Each row was made from one walk, in order. Every step used is in the known rows, and no mark comes twice. Write each row's walk.
Known rows
vila > kosif: [ 10  10  -9   5  -9 -18  -3  -3   5  13 -21 -25  12  16   4  -7   3  -7
 -16   2   2  -8   9  -9   3 -13   5   0   0  15  -1  -6 -11  14  18  -5
   8]
putut > toligap > kosif: [ -3 -11  20 -22   4  -3 -26   8  -1  14   6 -10   0  12   1  -6 -15  -4
   4   7 -20  -2   5 -12  22   6  -3   8  -4  -3  14  -4  -3 -20   6   6
   5]
vife > boko > vila > kosif > toligap > zufa: [  9 -12 -22   7 -18  -2   9  -2 -11 -27  -2   0   3  -3 -19 -29  -9   3
 -26 -28   1   7 -24   7  -4 -12 -33  27 -15   6  -3  13   2  18  20 -11
  13]
toligap > zufa > guluz > komir > vife > boko > vila > kosif: [ 14  -8 -21  28   2  25  18   3  -6 -21   7   3   9 -42 -12  -3   2   4
  16 -13  21  11   8  38  -9 -17  44  -3   0 -31  -3   0   0  19   1   5
  21]
vife > boko > vila > kosif > toligap > zufa > guluz > putut > soga: [  3 -17 -26   4  -1  11   6 -18 -12 -26  29  -8  -4 -35 -11  -4  -4  -6
  -5 -13  23  19 -17  19 -11  16  -8   2 -10  12   0  17  18  24  16 -18
   4]
komir > guluz > zufa > toligap > kosif: [ 24  15  20  27  22  -1   3  -5  13  11  24   0  14  -5  22  12   3   3
   9  22  30 -10  -7  25  14   3  47  -1  36  -3  -9  -9   6   0  -1  14
  10]
boko > vila > kosif > soga > mora > toligap > putut > gipil > morug: [-32 -15 -17  32 -16   1  -8 -14 -14 -18  11  18  28  28 -22   9  15   5
  -9  14 -19  28   5 -30  -3 -10 -38   7 -26  23   2 -10   3  -8 -15  43
 -12]
vife > boko > vila > kosif > soga > mora: [ 17   8 -14   6 -10   0  12  -1   0  -7 -18 -13 -12  -4 -25   4 -13 -14
 -15 -23   5  -5 -35  -7 -25 -17 -22  23 -41  15 -10  -1   4   8  16 -10
  -3]
boko > vife: [  0  -5  11  14   4  -8   0  18  14  16 -20  -6  -1 -15   1   7  -9  -5
 -14   0 -19 -17   9 -11  18  -1  -9   4  -6  -2 -17  -7  -7   1  -1  -5
  -5]
soga > kosif > toligap > zufa: [  2   1   1 -45  -6  -6 -13  -3   2  -4  -2  20  -5  20  -2 -26   0  24
 -26  -3  -1 -10 -19 -20   3   4 -24  12  13  11   1   4   3 -23  -6   4
   5]
vila > kosif > soga > mora > toligap > zufa > guluz: [  2  11   0  -4 -18  -1   2 -14 -15 -23  13  16  15  27 -30  -9  24  -5
  33  36  -2   5  -9  -7 -17 -12 -40  24  17  33  17  -5  -1  -1   2   7
 -10]
vila > kosif > toligap > zufa: [  6   0 -11 -14 -20 -13  -7  -6  -1 -18  -3   0  17  22  -2 -31  11  12
 -25  -7  -2   1 -13  -9   7  -5 -34  15  12  24   6   6  -5  10  11 -10
   2]
toligap > putut: [ -7  -1   3  15   4 -14 -10   2   1  15 -20   2  -2   5  11 -12   7   0
  -1   1 -14   2  24  -1  13   6  -4   5   7   1   1  -3 -14   0   7   5
   3]
gipil > putut > toligap: [-20 -21  22 -36  -5  -7 -12  15  -5  -1 -16  -4   6  15  16  -3 -14  -7
  -4   5 -21 -11   3  -7  -8  21 -12   6   0  -4  -3  13  -6 -13  -6   2
  -1]
putut > toligap > zufa > guluz > komir > vife > boko > vila > kosif: [ -1 -27  -8   1  -4  35  16   3 -14 -32  23   5  16 -28 -15 -11  -7   3
  15 -19  14  15  -5  30  -8  -3  28  -3 -10 -35  14   9  14  10   3  -1
  20]
kosif > soga: [ 16  16   9  -2  -2 -22  -3   7   5  17 -18 -11 -12  21   4  13  -4   0
 -15   6  -3 -12  -3 -18  -8  -2 -27  -4 -14   5 -13   4  -5  -4  11  -6
  -5]
komir > vife > boko > vila > kosif > toligap > putut: [ -6 -18 -23  34 -18  12  12   6   5 -19  -5  -9   3 -12  -6 -23   7   9
 -12 -30   9  16  -8  14   3   2  -4  11 -26   6  11  -3   1  10  12 -13
   3]
gipil > putut > soga > mora: [-14   6  16 -36   1   1 -13   2  14  15 -21  -2 -13 -17   4  16   1 -10
   0  -1 -19  -9   1  -5 -24  18   2   3   5   9  -7  -6  -1 -13 -28  -1
 -20]
guluz > komir > vife > boko > vila: [  3  -2 -15  28   5  17  24  20   3  10 -15  -4 -18 -35  -3  17 -11  -3
   0 -38   4   0   5  17   0 -14  48 -19 -29 -45 -12  -2   1   6 -12  -4
   7]
toligap > zufa > guluz > komir > vife: [  4   6   4  -3   9  15   2   8   6  -6   7  16   8 -21   8   0  14  15
  24   6   6  -1  24  23   3  -5  37 -16  29 -29   0  -3  -5  -1 -18   6
   5]
putut > toligap: [-11  -8  20 -36  -6  -6  -7   8  -3   7  -9 -10   1  26   3  -7 -15  -8
  -8  -7 -18  -9   3 -15   5   5 -15  -1  -8  -6  10   7   5  -8   8 -10
   1]
gipil > putut: [ -6  -1   8  -8   1 -18 -10  14   4  10 -31  -5  -1   2  21   4  -3  -4
  -4  11 -14 -16  15   2 -10   5   5   5  10   0 -20   4 -19  -4  -7   8
   0]
guluz > komir > vife > boko > vila > kosif > toligap > putut > gipil: [-16 -29 -38  19 -12  30  13  -4   0 -20  14   3  16 -24  -4  -3   2  18
 -17 -43   7  31  -3   2  14   6  17 -27 -35 -14  12   3  13   7  -3 -17
  -3]
vila > kosif > soga: [ 21  13  -6  11 -11 -23  -2  -3   4  11 -18 -23   5  25   0   7   3  -1
 -23   8   9  -7  -7 -20  -7  -6 -22  -1 -16  21  -6   0  -8   8  22  -7
   1]
dipa > morug: [  3  -1   6   0  -1 -14 -10  -4   9  18 -29 -16 -13  23  10  -3 -21   6
 -16   3  -7  -1   6 -12   0 -10 -13  -8   0  -5  -7   4 -16   9 -16   6
  24]
guluz > zufa > toligap: [ 14  13  18   0  19 -12  13  -6  -3   3   7  -3   4   8  24   6  -1  -8
  -6  16  16 -15  -5   1   4  -2   9 -14  28  -7 -12   5  -2  11  10   2
   0]
mora > toligap > kosif > soga: [  8   8   4  32  -4 -17 -11   8  -9  24   6  -3 -13  25 -14  19   7  -7
  21  32 -15   3   8 -19  16  -4 -21   6  -9   9   7 -12 -15 -18   2  15
  -5]
zufa > guluz > komir > vife > boko: [  2  12  -2  -1  10  13  18   9   8   8   9  -2 -11 -18   1  17  -4   7
  33 -10  14  -9  16  25 -14 -14  58 -21  -3 -37   2   5  -4   9   0 -32
   6]
soga > mora: [ -3  19   9 -31  -1  -5  -4   4  11   9 -23   0  -7   7  -3  -5  -1  -8
  -1 -10 -16 -17  -2 -13  -1 -13  -1  12   3   9  -1  -9  -2  -7  -7  -7
 -13]
vife > boko: [  3  10  -2  -6  -1 -10   7   6  -1  21 -10  -6 -18   9  -6   0 -15  -6
   1 -17 -10 -11   3   1 -14 -17  10   6 -14 -16   0  11  -8   9  15 -28
   7]
zufa > toligap > kosif: [ 19  16  22   1  19 -11 -25   4   9  10   2   0   4  -4  17  -5 -11 -12
  16  38  -3 -12  17   9  18   0   8   9  32   5  -1 -10 -18  -1  15   7
   9]
soga > mora > toligap > kosif > vila: [-18   8   0   6  -1  -3  -4  14  -9   8  -4  -5 -15  31 -15   2   4  -1
  48  21 -16  -3  12 -18  30 -17 -15  16   4  14  19 -22  -7 -31 -16  30
 -11]
guluz > komir > vife > boko > vila > kosif > soga: [ 20  -2 -27  46  -5  11  26  11   1   4 -11 -16  -8 -22  -9  25  -2   2
 -15 -29  23   5 -16   5 -12 -13  24 -18 -46 -22 -11  -2   1  12   2  -7
   5]

Write each row's walk
[  3   8  15 -38  -5 -12  -9  -2   3 -28   8  10   8  12   2 -23  -1  13
   7  15  -2  -8   1   9   0   3 -38  15  27  13  -1  14  -2   2  14 -15
   4]
kosif > toligap > zufa > guluz
[ -7  10   4  -6 -16  -1   2   2 -15  -2   2  30  -9  27 -25  -4  21  -4
  16   8 -27   3 -16 -21  -8 -11 -47  21   5  12  13  -4   1 -18 -20  11
 -21]
kosif > soga > mora > toligap > zufa
[ -8  -2 -13 -15  17   1  -2  -3  -1  32  -8 -20 -30   7  15  24  -5  11
  -7   2  24  -5   5 -28  11  20  21 -35 -12   3  -2  -3  17 -26 -16  24
  -2]
guluz > putut > soga > kosif > vila
[  2   0  20  16  22  -1   5 -19  -5  12  20   1  -3 -12  19  11  10  -5
  -3  14  13  11   8   7   5  28   4 -21  25  -5   3   0   5   9   4   6
  -5]
guluz > zufa > toligap > putut > soga
[-30   1  11 -14 -11   2  -1   3  -3  15 -14   5 -13  -1 -12  19  12 -20
  24  11 -30   0   9 -10 -19  13  -4   3   3   9   9 -10  -1 -16 -34   5
 -26]
gipil > putut > soga > mora > toligap
[ 23  12  10  10   8 -18 -22   7   7  24  -4 -11 -14   8   1  15  -5   3
  -4  19  -6  -6   0 -13   9  -1 -15   7  -9   9  -8  -8 -13 -15   8   9
   1]
toligap > kosif > soga
[ -3  -7 -13 -20   0  16  -7 -20   0 -38  14  -1   8 -35  -7  -8   8  -8
  -7  -5  15  11 -22   6   1  20 -20   7   8  37   0  -3  22   8  -7   3
 -15]
boko > vila > kosif > toligap > zufa > guluz > putut > soga > mora
[  7  -3 -19   8 -15 -11  14   1  -2 -17 -14 -23  -1   3 -13 -12 -18  -5
 -26 -26   8  -3 -21   1  -4 -12 -21  15 -32  12  -7  10   1  19  30 -26
   9]
vife > boko > vila > kosif > toligap
[ -3   3   2 -43  13  -2 -11 -17   9   6  16 -10 -16  -5  11  15  -4   8
  -4  13  29  -9  -9 -14  -2  33  11 -25   3  24   0   4  18 -15   0 -17
  -7]
zufa > guluz > putut > soga > kosif > toligap
[  0  -2  -6  -6  15  -2 -10  -4  -8  -5   9  12   3 -11  17  -7  10  -2
  16  15   3  -3  14  13   6   2  14   0  32   0  -6   9  -4   7  -3   9
   3]
toligap > zufa > guluz > putut
[  6  -8  -9 -20   7  28  13   5   1 -28  17  25 -11 -32 -11  -8  -9  27
   6 -16  26  -1 -19  21  -8   1  25  -4  -4 -28  -6   6  13 -16 -13  -2
  16]
soga > kosif > toligap > zufa > guluz > komir > vife > boko > vila
[-19   5   4 -22  -1 -12 -18  -4   6  13   6   5  17  31   9  12 -10  16
 -25   2 -22  -2  25 -23  -6 -20   8 -17  -4 -13 -13   8  -3  -1  -8   9
   2]
putut > gipil > morug
[-22  -1  11  -1   0   5 -20   3  -2  23   2   6 -14 -13 -14  20  12 -17
  35  24 -31   7  11  -6   0  14   8  13   9  12  13 -22 -10 -27 -38  20
 -23]
gipil > putut > soga > mora > toligap > kosif
[  8  -7  23 -20   2  -8 -25   8  -2  13  11  -9  -8  21  -2   8 -14   1
  -3  12 -12  -2 -12 -21  10  14 -31   7 -18   4   8   1   0 -25  10   3
   0]
putut > toligap > kosif > soga
[  9  -5 -29  43  -3  15  25  11   1   5 -15 -17  -1 -30  -7  11  -2  -4
  -9 -34  16   5   1  16   0 -20  53 -16 -31 -29  -6  -7  -2  17  -2  -4
  11]
guluz > komir > vife > boko > vila > kosif
[ 17  17  21  14  11  -4  23  -4  12   2   9   0  16   9  25  10   5  -1
  -3   8  32 -16  -9  20  -3   1  37 -10  30  -6 -13   3  13  11   2  -2
   6]
komir > guluz > zufa > toligap
[ -8  -5  14 -17  10   5 -20 -10   3  -3   9  18  22   4  23 -13  -6  -4
   5  23 -13  10  28  -2  11  16  -9 -16  26   0  10   4   0   3  13   0
  -2]
zufa > toligap > putut > gipil
[-11  -9 -15   0 -13  12   4 -16   2 -15   0  -8 -11 -22 -26 -13  -2  -4
 -14 -36  -1  19 -24   3  -9  15 -28  21 -32  26  14  -3  14   9   9 -24
 -11]
vife > boko > vila > kosif > toligap > putut > soga > mora
[  6   0  -5  15  -4  15  15  21   8   9 -17  -9 -17 -22  -7   3 -11  -6
  -2 -29  -5  -2   5  15 -11 -16  27  -1 -27 -30  -7  -4   4   2  -1  -3
   6]
komir > vife > boko > vila
[ -7  18   6  -5 -14  -9   7   5  -6   8 -10   8 -13  34 -20  12  10 -13
  17   9 -19  -7 -11 -28  -7  -9 -37   9 -12  18   9  -7   0 -15 -10  -3
 -25]
kosif > soga > mora > toligap
[  5   8  -7 -12 -18 -22  -1  -3   8  -7 -14 -23  14  29   3 -15   2   4
 -25  -4   6  -9  -9 -16   8  -4 -24   3  -4  31   2   2  -6  12  21 -25
  -1]
vila > kosif > toligap
[ -6 -10  10  -6  20   7  -1 -19  -8  -2  28  16  20   4  26   0   5   4
  -4  14   3  13  10  -6  14  13   2 -29  27  -9   2   7   8   3   4  11
  -5]
guluz > zufa > toligap > putut > gipil
[  5 -12 -23  11 -24  18  13   7   1 -26   4   1   5 -12 -15 -28   5  12
 -20 -33   4  12 -20  14  -7 -12 -10  15 -16  -4   7   3   7  10   3  -9
   5]
komir > vife > boko > vila > kosif > toligap > zufa
[ 5  3 17 38 16 -1 16 -9  7  0 13 12 19  1 29  0 17  7  4 12 28 -1  1 28
  7 16 32 -4 37 -1 -5  1  8 10  1  8  7]
komir > guluz > zufa > toligap > putut
[ -6   8  22  -8  21  11   4 -22   1   4  21  13  -5 -17  11   6  14  -7
   6   4   7   7  -8   3  -1  23   0  -8  28   7   8  -8  11   0 -11   4
 -20]
guluz > zufa > toligap > putut > soga > mora
[-23  -8  -9 -21  14   3 -24 -15  -8  -9  38  28  24   8  19   5   6  19
   1  19  -8   8  25  -3  -4 -10  20 -17  27 -11 -12  18   2   5 -18  22
   3]
toligap > zufa > guluz > putut > gipil > morug
[ -7 -10 -11  39   0  26  29  13 -20 -15  16  24  -7 -30 -24   7   6  -5
  47  -1  -1  15  18  34  -4 -17  33  -5   1 -46   7   1   2   4 -16  10
  10]
mora > toligap > zufa > guluz > komir > vife > boko > vila
[  0   4  18   9  12 -12 -12  -1   2  -1  -8  11  10   3  24 -18   2  -9
  12  26  -4  -3  24  12  10  14  -9   6  32   7   2   0 -15   9  17   1
   5]
zufa > toligap > putut
